Every row comes from one small tree of marks. Brackets hold a mark, then the marks that hang from it, in the order of their numbers. Every link used is in the known rows. Which tree was each row made from?
In the rows, zero is written as 128.
Known rows
{z512 {z388 {z793 z837}}}: [165 150 147  70  85 120 115 110 121 139  85 138  96 193  74 131 132]
{z284 {z388 z793} {z837 z512 z819}}: [135 148 179  96 100  91 100 101 130 113  82 128 153 136 117 101 153]
{z793 {z837 z512 z819}}: [155 155 172 115 110 113 172 111 147 110  85 119 129 123 105 110 125]
{z284 {z837 z48 z819}}: [146 140 126  83 107 125 173 106 144 154  75 132 177 112 101 101 126]
{z388 z793}: [168 134 159  86  87 130 132 112 161 135  76 128  75 170  93 128  98]
{z48 {z388 {z793 z837}}}: [174 150 150  94  92 116 107 104 100 131  71 139 131 196 102 132 125]
{z512 z837}: [152 136 176 105  97 119 105 118 166 148  67 134 132 119  95 117  92]
{z837 {z512 {z388 z793}} z819}: [142 123 182  72  91 135 123 100 164 127 102 130  69 161 122 116 137]
{z819 {z837 z48}}: [142 122 159 105  93 122 166 104 141 156  71 123 175 112  85 115  89]
{z512 z388}: [137 143 186  62  88 143 104 119 146 158  69 136  47 166  74 127 111]
{z512 z388 {z837 z48 z819}}: [141 115 148  54  97 138 131  99 155 161  91 144 158 123 126 107 128]
{z388 z48 z793}: [162 116 191  79  83 119 134 104 147 123  79 125 125 191  94 127  92]
{z837 {z48 z388} z512 z819}: [135 120 173  83 111 145 155  91 130 139  80 129 151 129 163 110 132]
{z48 {z388 {z793 {z837 z512 z819}}}}: [164 142 164 108 102 113 131  93 116 109  89 130 150 167 139 118 144]
{z819 {z837 z48 z512}}: [128 118 179 124 104 118 165  99 147 148  79 115 200  89 109 110 102]
{z48 {z388 z793}}: [161 131 167  83  87 134  94 104 127 140  68 138  87 190 112 132 112]
{z512 z388 z837}: [137 132 185  78  91 127  74 116 154 163  73 144 109 139  87 121 112]
{z388 z48 {z793 {z837 z512}}}: [161 130 192 111  99  97 146  99 128 104  89 118 189 175 107 123 117]
{z48 z388}: [145 142 190  87  94 138  98 112 123 150  54 137  78 166 101 128 105]
{z819 {z837 z48 {z512 z388}}}: [113 115 189  97  98 126 133  98 135 163  85 125 176 108 102 113 121]

Which tree is each row?
[152 133 207  86  94  80 139  90 104  78  93 122 186 181 125 108 140]  {z284 {z388 z48 {z793 {z837 z512 z819}}}}
[152 143 153  86 104 100 144  94  97 114  88 126 197 155 136 116 147]  {z284 {z388 {z793 {z837 z48 z512}}}}
[139 138 152  72 109 130 172  97 123 137  98 130 162 132 125 109 152]  {z793 {z837 z48 {z512 z388} z819}}
[158 119 157  65  83 124  94 101 168 141  97 145 110 156 112 115 126]  {z512 {z388 z793} {z837 z819}}
[142 122 138  96 111 121 128  85 120 142  88 135 219 134 157 106 159]  {z284 {z837 {z48 {z388 z793}} z512 z819}}
[180 139 109  82  99 121 179 101 123 136  87 130 175 166 106 125 118]  {z388 {z793 {z837 z48}}}
[180 131 162  84  88 102 172  98 131 100  92 126 161 190  95 117 113]  {z388 z48 {z793 {z837 z819}}}
[135 133 211  81 100 111 143 100 120 114  93 126 155 164 101 112 139]  {z793 {z837 {z512 {z388 z48}} z819}}
[134 162 178  81  96  99 105 114 123 129  61 135 127 133  82 100 136]  {z284 z388 {z837 z819}}
[141 123 163  88 111 141 190  99 163 133  90 119 139 108 143 106 119]  {z837 z48 z512 z819}
[120 122 181  67 105 148 134 103 141 161  85 130 123 133 124 119 131]  {z837 z48 {z512 z388}}
[166 127 184 104  99  99 170  94 136  92 100 118 182 168 119 114 124]  {z388 z48 {z793 {z837 z512 z819}}}
[154 141 143 101 116 122 205  98 136 123  92 121 185 112 133 106 132]  {z793 {z837 z48 z512 z819}}
[156 118 139  82 103 129 163  99 164 147  85 134 180 105 131 103 108]  {z512 {z837 z48 z819}}
[121 135 167 108 118 124 107 100 105 164  63 134 216 116 135 111 145]  {z284 {z837 {z48 z388} z512}}
[129 104 170  93  90 122 130  89 139 153  98 127 182 133 114 117 128]  {z819 {z837 z48 {z512 {z388 z793}}}}
[157 146 139  84 106 129 146 101  87 149  65 138 179 160 115 125 127]  {z793 {z837 {z48 z388}}}
[150 109 153  79 104 140 149  82 134 129  93 131 156 154 174 114 140]  {z837 {z48 {z388 z793}} z512 z819}
[150 114 149  78 102 132 123  92 133 152  76 144 195 126 151 108 122]  {z512 {z837 {z48 z388} z819}}
[163 142 132  76 105 131 170  95  96 136  75 138 172 156 127 115 134]  {z793 {z837 {z48 z388} z819}}
[149 145 152 108 117 122 180 104 126 136  82 120 187 119 120 116 124]  {z793 {z837 z48 z512}}
[165 127 170  55  81 112 141  96 118 114  98 136 141 211  88 120 133]  {z512 {z388 z48 {z793 {z837 z819}}}}
[140 152 182  88 104 122 141 109 136 126  92 128 109 142  99 113 144]  {z793 {z837 {z512 z388} z819}}
